Each row was made from one path, in order. Every step used is in the known rows, and no mark comes twice. Write each row's path.
Known rows
g, u, w: [ -8  -1 -10   7  -1  36  31  -9 -41 -14  39  31  -2 -33   0 -23 -14   0
   7   5]
u, g, r: [ -5 -11 -18  18  33   1 -28   0 -32 -21  18  32   6 -16  -1 -45  10  36
   0   7]
u, g, r, v: [  3  -6 -31  19  38  20 -23   7 -17 -25  26  68  31  -4   6 -47   7  34
 -12  23]
l, w, r: [ 11 -14  41   0   1   4 -19 -12  28  13  14   7  -5 -39  10 -15  45  19
 -11   7]
l, v, r, g, u: [ -6 -14 -32  41  26  31   1  30  -8  -7  73  42   0 -45  -3 -26  -6  26
  13   5]
u, w: [ -4  -8 -10 -12  -1  24  23  -7 -20 -15  10  26  -2 -16  12 -11   4  -9
  -2  -1]
v, r, g, u, w: [-15  -9 -25  23  34  54  21  14 -38 -11  65  31  -9 -35   3 -23   5  11
   9  -4]
w, r, v, l: [ 45 -14  -6  23  34  21 -21 -14  19   9  16   7  32   7  10   3  20 -13
   2   9]
u, g: [ -3   2 -17   8  -3   4 -11  -6 -30  -9  13  19   1 -24  -4 -33 -10   8
   1  -2]
r, g, u, w: [-22   7 -27  13   8  72  26  20 -41   2  50  46   6 -26   0 -25 -22   4
  15  -3]
l, w, u: [ 14 -23  39  -5 -14  22  -6   0 -16  22 -14  -7   1 -46  17   0  22  29
  18  15]
c, w, r, v, l: [ 23 -27 -26  17  30  56 -16 -21  28 -16  16  16  27  17  20   3   7 -34
  -3   6]
l, w, r, g: [ -2  -6  20   7   7  37 -22  15  28  32  23  18   0 -31  10 -19  37  23
  -1   1]
g, u, w, r, v: [ 10  -4 -13  21  26  52  22 -17  -7 -23  65  69  16 -38   7 -31  13   3
  -5  25]
l, v, r, w, u: [  8 -54 -13  11  13  24  14   4  -5 -38  10  22 -15 -41  22  -2  10  28
  20   8]
r, v, l, w: [ 37 -22  12  -5 -16  32 -11  -1   7  26  -6  15  43   0  21   0  -2  -6
  -7  17]
u, w, r: [  4 -14   2   1  25  18   7 -20  -1 -16  27  23 -10 -34  11 -17  35  -1
  -5   0]
c, g, r: [-11  -3 -11  37  40  14 -28   7   8  -9  24  25   4  15  18 -12  27  26
  -3   0]
g, r, w, u: [ -5 -34   0   2  27  39   0   8 -18 -26 -13   8  -1   4  19  -2  13  39
  23  10]
w, u: [ 10 -14  13   7   8  16  -3  -3 -21   7  -8 -12  -3 -23   7  11   8  15
  25   6]

Which path is each row?
[-20   6 -22  37   2  55  19 -11 -32 -14  57  49  -4 -22  18 -23 -11  -1
   5  -5] => c, g, u, w
[ -7 -24 -12  -1   7   7  15   0   5 -34   3  -5 -18  11  13   5  12   5
  -8  -5] => v, r, w
[ 41 -36 -21  35  53  43 -39  -1 -53  -4   9  25  43 -15  15 -27   7  32
  27  22] => w, u, g, r, v, l
[-13 -22 -14  -4  17  24   2  10   2 -31  -5  21   3  26  14 -12   4  23
  -1   4] => g, r, w
[-31   2 -28  34  27  81  -2   6   8 -10  57  29  -5 -17  -1 -20  -6  -2
  15  -2] => c, w, r, g, u
[ 11 -31 -14  15  22 -18  -1   4  12 -24  34  24  -6 -37   7 -12  18  15
  -9   9] => l, v, r
[ 17 -46 -42  28  46  78 -32 -10 -46 -29   6  32  37  -7  25 -27  -7  12
  22  18] => c, w, u, g, r, v, l
[ 31 -22 -35  26  43  26 -36   0 -32  -9  18  37  46   9   9 -37  -3  18
   1  16] => u, g, r, v, l
[ 47 -46  22  10  30  47 -33   4 -17  22  -7  10  45 -17  31  -4  29  35
  16  29] => g, r, v, l, w, u
[ -1 -39 -26   2   4   9  20   7  17 -45  23  37 -12 -19  16 -11   3  14
  -6   2] => l, v, r, w
[-13 -23 -23  12   1  56  -6 -15 -42 -31   2  18  -8 -38   9 -24 -15   5
  20   1] => c, w, u, g
[ -5  -8 -18   9  34  54   4   6   1   0  36  36  -5 -26  10 -21  29   4
   5  -9] => u, w, r, g
[ 14 -19 -19  27  47  35 -25   3 -37 -19  16  52  29 -27  14 -39  14  47
  13  31] => w, u, g, r, v
[ 33 -51  18  17  21  31 -47  -3 -63  18  -3  -6  20 -52  19 -32  21  48
  29   9] => v, l, w, u, g, r
[  0 -37 -13  14  16  28   1  -9 -44 -37   7   4 -21 -34  15 -19   9  30
  17  -2] => v, r, w, u, g
[ 39 -25 -16  11  36  46   1 -21   0  -6  26  33  28 -10  21  -8  22 -20
  -3   9] => u, w, r, v, l
[-16 -35 -26  20  37  53 -25  -7 -45 -40   8  25   0 -31  14 -36   5  33
  20   8] => c, w, u, g, r
[ -1 -23 -29  20  30  17  -5  29  14  -8  42  36  -1 -30   5 -15  10  19
   1   2] => l, v, r, g
[ -6 -22 -14   5 -12  48   8  -3 -45 -23 -12  21  -7 -25  11 -25 -17  24
  27   1] => r, w, u, g
[ 25 -21  18  14  13  46 -36  10  14  47  16 -12  15 -21  11  -7  30   6
  12  -8] => v, l, w, r, g
[ 34  -9 -18   8   9  24  -7  -3   1  12  -2   8  40  24  12  10 -12 -19
   4   9] => r, v, l
[ 45 -34   8  12  -8  54 -23  -8 -44  23  -4  23  41 -45  22 -25  -1  20
  19  20] => r, v, l, w, u, g
[ 15  -9 -13   5  30  36  13 -16  17 -23  33  61  15 -21  19 -22  31  -5
 -17  17] => u, w, r, v
[ 34 -39  14  40  36  62 -42   4  -5  24   8  26  42  -5  48  -4  35  35
  16  23] => c, g, r, v, l, w, u
[ 17 -31   9  15  23  43 -30   4 -30  -3  11  63  34 -53  23 -48  27  61
   5  38] => l, w, u, g, r, v
[ 47 -35  26   3  -5  49 -13  -6 -14  33 -14   1  40 -23  28   9   8   9
  19  24] => r, v, l, w, u
